(in the rows, 128 means zero)
Known rows, with every step that occurs:
G/R: [153 180 184 133 128  74 151 154 152 111 113  58 107 127  96 146 127 132
 148 119 131  80 105 123 133 202  77  90  92 148  97 166 145 121 123 179
 120 149 131  99 152 157 119 122 140 107 119 110 138 102 148 116 138 178
 106  91 129 163]
Z/H: [127 174 171 152 108 102 175 130 153  92 139  56 133 103  93 138 171 134
 119 102  72 103  95  88 135 157  52  95 114 117 107 131 137 127 147 178
 139 131 167 105 164 145 110 126 152 134 126 134 123 111 128 147 145 173
 105 142 104 180]
P/C/G/L/Z: [137 120 148 150 132 107 152 149 138 121 169  40  84 140  56 141 114  89
  70 147  64  73 129 114 164 164 117 133  95 146 107 113 147 168 141 156
  93 129 143 100 157 145 140 135 134 136  93 138 152  85 137  98 153 169
 117 121 131 146]
L/P/D: [135 161 127 108  30  99 136 123 161  92 134  92  98 157 124  98 136 126
 125 119 125  91 144 111 129  94  86  66  96 130 106 108 146 152 133 182
 134 180 135 103 118 144  97 149 134 143 136 107 144  86 124 118 117 192
 115 118 107 124]
P/D/F/Q: [146 144 171 127  67  93 135 154 176 114 124  84 107 156  91  98 140  90
 117  90  81  94 148 115 116 115 105  60  98 134 113 129 149 135 129 167
 155 155 145 105  92 144 119 132 107 139 111 116 135 101 127 107 137 189
 133 119 126 160]
P/C/G/R/Z/D/F: [152 133 158 150 138  83 137 140 145  94 166  44  86 139  40 150 109  83
  96 122  65  58  93 128 167 172  88 135 105 148  96 154 141 178 128 145
 105 159 138 110 164 155 158 144 114 129  86 124 149  85 154 106 174 158
 101  99 124 153]
C/G/L: [132 124 170 156 109  92 177 173 165 110 151  51  88 160  86 139 141 134
  96 134  96  89 132  97 139 198  89 115  96 138 118 118 147 155 158 210
  97 109 147 101 147 166 120 125 143 140  87 150 163 122 134  84 144 188
  94 113 125 158]
R/G/L/Z/D/F/S/V: [127 145 157  84 161  70 147 172 164  69  96  61  94 161  69 100 122 119
  79 104  97 102 155 131 124 116  30  99 115 153 121 139 119 134 152 198
 134 151 156  92 154 148 112 146 119 142 102 162 175 125 137  98 152 215
  68 107 108 159]
L/P/C/G/R/Z/D: [143 146 126 125  82  93 130 104 139  78 157  64  79 149  74 138 112 109
  99 139 105  63 111 131 153 129  81 116 111 148  95 130 142 190 134 157
 102 168 139 113 159 155 145 147 130 145 104 118 153  76 151 126 155 168
  82 102 110 121]
G/L: [131 148 177 145 113 100 152 166 156 121 113  62 101 149 101 138 152 122
 121 133 109 109 141 122 126 174  83  91  81 139 133 125 154 130 133 193
 131 125 140  97 134 171  96 102 152 128 103 160 147 110 124  88 133 196
 105 141 107 176]
R/P/D/F/S: [134 147 167 140  41  96 120 139 158  99 112  75  91 147 118 102 140 130
 130  94  98  99 153 123 123  75  83  78  98 103  98 150 127 125 143 189
 160 195 142  96 110 153  97 129 137 134 112 135 151 109 115 139 119 194
 124 122 117 148]
C/P/D/Z/Q: [164 167 146 114  62  97 119 149 148  96 130  47  89 172  93  90 146 139
 128 110 113  83 134 133  97 126 110  68 107 130 129 115 135 165 130 167
 122 139 127 109 120 178 133 117 141 152  81 127 137  94 143 140 145 186
 151  90 132 147]
G/C/Z/D/F: [135 126 172 155 136  90 128 121 143  86 116  54  96 105  39 159 128 106
 114 104  73  97 125 152  85 123  20  99 107 155 110 113 138 175 121 140
 151 138 140 121 178 176 124 123 117 161 103 119 141  94 133 126 179 177
 112 150  67 179]
P/S/V: [134 146 168 144  71  78 103 155 154  94 104 100  88 191  83 107 132 139
 123  70 108 114 159  88 113 111  32  58 103 107 109 158 134  94 118 170
 142 146 149  49 141 163  88 134 153 102 143 129 121  84 126 127 114 206
 132  92 133 118]
D/F: [136 144 179 148 114  85 152 151 149 103 114  57 111 142  82 118 131 126
 131  87  67 106 113 116 135 127  72  98  62 116 117 156 138 150 125 153
 128 183 124 111 122 166  78 140 129 127 136 119 146 126 131 134 139 197
  97 137 118 187]
C/G/R/Z/D/F/S/V: [155 131 168 135 146  51 139 155 163  68 132  62  82 159  57 127 109 132
 100  84 119  77 122 122 129 177  29 112 129 151 101 177 120 148 143 177
 114 136 145 102 163 165 141 148 121 139  84 143 159 104 164 114 162 198
  66  53 129 149]
Z/D/F/L/P: [141 131 134 100  88  70 135 140 162  59 130  63 112 134  90 119 122 113
 136 108 109 117 120 124  98  86  42  78  95 119 138 127 143 172 126 167
 142 158 126 128 120 166  86 123 103 140 105 154 156 130 138  97 152 195
  82 129  85 182]
R/Z: [133 146 154 168 125  92 149 151 141 107 116  55  88 145  78 133 167 128
 122 106  91  81 109 134 140 121  21 106  94 156 124 151 142 129 122 168
 128 167 164  93 144 179 104 134 169 158 131 131 129  90 154 140 163 167
 122 124 105 164]
P/D/F/S/V: [151 138 171 128  80  83 116 147 171  94 122  93 104 161  91  87 117 100
 114  67  88 108 156 104 116  96  75  71 102 114 108 145 117 123 133 169
 162 159 130  85 111 138  98 147 113 121 122 137 140  93 118 103 121 212
 122  95 126 151]
C/P/D/F: [148 149 153 138  73  99 124 147 155  99 134  59 102 165 105 103 131 146
 137  97  99  94 137 121 131 111 110  87  93 106 121 120 133 186 134 164
 126 173 125  97 115 164 106 137 128 143 108 120 146 107 121 132 141 196
 134 111 126 153]
Z/D/F/L: [141 126 147 110 114  70 139 154 171  69 133  57 111 132  78 131 128 103
 136 106  98 117 113 120  97 105  37  77  94 122 143 133 144 158 121 170
 149 149 129 121 120 165  95 116 107 136 102 161 146 132 134  84 164 188
 102 126  87 196]
D/F/L: [136 125 165 135 118  86 150 171 148 113 120  43 102 142  90 113 128 118
 134 110  80 117 126 119 121 100  84 104  65 110 143 153 145 154 129 159
 115 149 117 118 109 173  79 123 123 123 117 164 157 129 140 119 140 196
  84 142 122 203]
F/S: [126 163 182 157  98  81 163 141 153  99 115  69  81 153 112 146 139 122
 119  97 100 109 154 106 102 115  48  87  95 138  83 152 118 111 148 198
 153 138 148  65 133 152  89 100 132 120 118 143 138  97 124 127 122 173
 141  97 126 136]
R/G/L/Z/D/F: [120 141 149  87 164  76 172 186 162  81 108  46 101 148  72 111 140 118
  86 122  87  86 135 138 135 139  47 103 102 165 128 120 137 147 149 202
 122 168 157 105 153 151 109 152 115 148 105 143 183 134 145  91 166 197
  79 126 101 170]
C/Z/D/F/L/P: [141 100 121 104  79  76 131 146 146  65 124  66  96 136  64 133 136 125
 118 100 104 107 132 143  68 100  24 103 104 145 127 119 146 168 129 146
 110 138 130 131 142 180 109 125 120 167  94 158 151 101 160 118 158 190
  89 106  82 180]
L/P: [128 170 135 125  55  93 143 110 141  91 124  77  93 152 118 124 133 144
 130 121 116 100 127 113 131 100  70  85  82 125 108 124 143 158 134 175
 119 178 132 105 126 159  80 134 150 138 147 109 145 102 127 146 118 188
  97 128 110 132]
L/Z/D/F/Q: [147 135 126  84 138  66 141 138 156  74 108  45 112 120  65 116 124 105
 100  90  92  93 132 134 104 107  26  78 107 170 113 126 139 150 122 144
 141 170 150 118 135 143 106 129 113 168 116 107 140 113 152 129 174 186
 128 105 105 175]
L/Z/Q: [151 160 134  96 141  85 154 139 135  99 101  42 113 126  65 121 148 125
 109 100  98  81 128 129  97 125  42  71 104 163 110 134 142 125 131 142
 123 146 124 133 134 144 114 107 140 135 135 103 124  88 161 144 160 194
 141  98 118 158]

Rows:
[125 130 152 135  75  89 169 151 155 101 146  61  83 170 103 125 134 143
  94 141 115  94 144 103 136 171  98 107  96 133 118 109 143 176 163 203
  97 124 141 108 143 168 112 130 140 148  94 146 177 117 131 100 135 198
  74 116 118 143]  C/G/L/P
[146 120 109  91 136  79 144 163 158  83 133  38  99 115  85 125 132 112
 116 131 127 102 136 123  98  94  33  83 107 154 144 114 147 140 130 165
 113 123 145 117 134 148 105 112 131 152 108 163 142 106 152  89 165 175
 124 105 103 179]  F/L/Z/D
[160 154 143 124  62  97 125 151 150  90 141  49  85 164 104  92 136 146
 125 115 116  86 130 128 120 127 109  83  98 129 125 108 128 173 128 177
 114 159 139  90 134 172 120 140 146 167  90 128 142  96 136 133 142 180
 154  92 131 149]  C/P/D/Z
[144 142 147 132  75 102 121 158 156 103 137  53  95 163 113 101 132 137
 138 111 108 103 147 125 121  91 119  86  89 100 142 118 141 189 142 165
 117 150 122 105 105 167 113 126 127 136  95 150 153 106 125 124 139 194
 127 112 125 158]  C/P/D/F/L
[106 155 172 158 144  96 167 143 147  97 123  52  72 135  55 151 155 126
 102 130  69  69 131 137 128 121  43 120 111 155 102 119 134 154 143 189
 118 145 162  97 179 169 141 142 140 149 124 112 160 100 135 132 165 160
 101 145  97 140]  R/G/C/Z
[149 145 167 165 120  93 146 136 145 112 178  50  84 140  60 159 108  94
 105 142  76  58 102 107 174 189 123 130 102 135  87 146 146 163 133 157
  93 142 134  98 155 145 154 137 129 110 101 114 142  84 144 110 151 156
 118  98 147 136]  P/C/G/R
[134 145 132 123  82  95 137 135 136 113 161  56  72 147 100 129 114 107
 117 169 120  83 136 115 138 115 128 119  92 122 120 133 155 173 142 163
  80 121 120 119 133 161 135 117 131 120  96 164 166  89 145 113 127 169
  79 110 131 139]  F/L/P/C/G/R
[138 135 129 118  62  90  90  84 129  71 133  88  82 153  67 121  98 108
 100  95  86 102 146 128 108  67  58 106 103 121  93 134 131 174 121 118
 120 162 127 106 140 161 110 138 123 139 117 141 143  69 138 156 125 203
  85 106 102 122]  L/P/C/Z/D/F/S/V
[156 151 146 102 137  69 125 148 147  87  98  55  94 132  86 123 127 122
 140 118 143  81 116 161 118 140  38  95 103 160 126 163 148 149 125 158
 121 166 126 122 150 172 125 130 123 139  91 153 157 102 164 120 166 182
  64  95  97 178]  G/R/Z/D/F/L/P
[157 127 138  90 104  89 133 177 158 112 120  64 113 143  79  81 139  89
 112 100  93  97 147 124  99  94  93  62 102 137 138 124 145 137 137 148
 137 145 111 132 104 141 125 127 100 129 101 145 144  96 146  94 152 203
 128 110 116 182]  P/D/F/L/Z/Q
[147 151 172 148 121  72 175 164 164  97 153  54  87 144  85 149 126 141
 118 125 116  68 108 101 144 217  88 112 103 148  94 155 142 149 147 197
  89 133 139 105 156 160 141 137 137 123 101 111 157 109 154 101 149 174
  94  72 142 145]  C/G/R
[152 114 139 100 103  91 139 181 163 110 129  59 106 136  88  80 128  99
 111 105  95 100 149 124 121  93  90  74  92 137 137 119 143 143 138 161
 128 159 122 115 111 137 105 148 115 142 108 145 154 102 138  87 147 196
 125 110 117 182]  P/D/F/L/Z
[139 128 116 115 100  86 125 129 145  94 159  54  72 147  85 133 118 103
 109 159 125  77 131 132 133 104  88 114 109 140 131 132 159 178 138 161
  94 125 131 123 141 165 144 118 126 140  82 175 162  85 157 102 153 167
  73 109 114 142]  F/L/P/C/G/R/Z/D
[143 159 148 145  69 105 126 142 159 101 146  63  96 160 114 118 141 147
 138 111 114  90 138 115 129 117 105  77 106 113 120 109 139 177 132 177
 125 151 140  87 118 159 122 124 144 144 109 122 137  92 121 122 138 184
 155  99 127 133]  C/P/D
[141 144 152 139 134 116 117 130 139 116 119  38  88 124  86 108 115 115
 115 129 100  94 157 149 119  75 101  91  97 123 134  99 133 201 138 146
 134 143 118 115 152 159 132 125 119 153  99 134 156  94 119 135 165 189
 122 150  99 161]  G/C/P/D/F/L/Z
[133 139 148 140  87 111 124 121 130 121 145  40  85 140  71 133 141 118
  96 144  78  69 135 131 139 119 113 113 106 126 108 133 149 153 149 156
 106 147 135 125 136 159 154 106 149 135  98 136 147  94 141 148 145 181
 110 128 129 131]  R/P/C/G/L/Z/Q
[151 148 164 142  77  78 151 156 170  97 151  61  88 144 100 132 134 143
 120 127 126  61 121 105 147 193 106 105 123 135  91 144 142 143 153 204
 100 151 143 106 146 153 151 144 141 133  91 112 162 108 146 104 141 171
 100  75 140 131]  C/G/R/P/D
[144 120 145 109  54  83 161 166 159  97 147  61  74 175  94  90 130 130
  78 141 114  86 144 112 132 175 110 101  98 152 124  99 137 170 156 207
  95 128 141 109 148 170 122 152 135 169  71 153 181 114 144  85 134 198
  81 103 120 153]  C/G/L/P/D/Z
[134 134 142 119  77 107 121 126 134 100 131  70  90 146  81 140 127 102
 101 143 105 101 148 142 111 139  85 105  98 148 121 100 156 164 130 159
 122 133 133 110 152 167 116 112 135 148  84 166 154  86 135 104 138 190
  91 137  82 151]  G/L/P/C/Z/D
[129 154 161 135  79 113 130 128 130 124 126  68  88 155  99 125 125 105
 107 153 103 102 146 132 145 135 120 103  76 130 121 112 153 163 136 168
 123 143 125 102 141 164 101 114 144 125 106 156 155  93 120 115 119 193
  88 154 102 146]  G/L/P/C
[127 153 131 142  54 102 143  99 135  93 170  70  78 156  91 131 110 119
  99 138  80  73 122 103 162 106 111 118  90 116  94 116 138 191 138 160
  93 167 136 104 141 151 118 142 135 136 130 112 153  85 131 138 128 170
  96 126 126 111]  L/P/C/G
[129 145 127 138  56 109 121  95 121 100 143  73  78 146  76 136 120 118
 106 130  81  82 129 131 131  94  85 116  87 135  95 120 145 175 124 129
  97 166 131 107 146 163 113 136 143 144 130 117 141  67 139 155 125 169
 105 129 110 119]  L/P/C/Z
[143 101 139 140 108 100 115 140 134  97 163  55  88 125  37 153 121  78
 106 122  56  89 119 133 111 110  71 123  98 137 118 127 151 171 113 120
 115 131 132 115 142 166 134 121 118 141  90 157 131  80 150 107 161 164
 125 122 102 172]  P/C/Z/D/F/L
[136 153 133 139  85  97 137 106 128 102 154  59  75 158  84 131 115 118
 100 140 101  59 115 126 168 128 102 128  97 140  95 133 143 183 136 152
  87 172 134 110 154 156 139 146 143 141 115 115 157  72 150 144 142 170
  79 109 127 116]  L/P/C/G/R/Z
[129 137 146 149  91 118 138 117 132 107 155  37  94 116  81 133 142 130
  86 144  67  76 121 116 166 131 106 128 114 118 107 125 147 156 155 162
 107 155 156 108 166 149 146 128 160 150  95 147 151  99 129 153 143 174
  95 144 119 147]  R/P/C/G/L/Z/H
[127 142 156 178  60 109 130 116 145 108 167  49  80 141  86 145 135 129
 115 135  73  71 116 111 166 108 109 126  99 101  97 140 145 158 139 171
 105 174 149  98 134 163 134 127 160 135 118 121 141  97 126 150 133 160
 121 134 132 126]  R/P/C/G
[162 141 160 127  70  70 150 167 162  91 147  51  79 146  89 109 128 143
 108 129 124  56 113 117 140 197 104 104 117 148  94 147 137 144 146 200
  87 157 144 111 156 162 152 153 141 149  75 115 166 110 152 113 143 173
  96  70 146 146]  C/G/R/P/D/Z
[149 180 182 155  96  95 116 124 139 115 121  55  92 116  96 154 119 123
 148 136 113  66 108 137 158 162 110 110  93 126  86 171 150 127 122 159
 116 180 131 103 147 160 138 119 156 108 115 113 134  95 139 146 128 166
 105 112 130 143]  G/R/P/C
[130 134 152 170  56 117 109 110 126 113 142  56  80 128  72 153 143 127
 124 128  69  77 124 136 136  96  86 125  97 117  98 141 148 141 124 145
 110 175 149 104 136 177 126 120 172 144 117 129 126  81 135 169 133 162
 131 140 113 140]  R/P/C/Z
[137 140 171 147  75  69 153 164 156  96 132  61  75 162  98 137 133 155
 121 120 125  67 131 104 137 188  84 101 113 129  83 164 140 133 155 205
  99 152 145  85 160 161 139 132 142 121  96 116 160 105 143 124 139 171
 103  75 144 123]  C/G/R/P/S
[105 162 178 156 149 102 173 137 148  93 126  46  89 120  53 153 165 127
  93 126  54  71 116 126 128 129  38 123 124 151 101 114 131 152 158 189
 125 132 172 107 195 158 147 143 137 149 122 121 154  99 139 143 171 154
  89 158  95 152]  R/G/C/Z/H
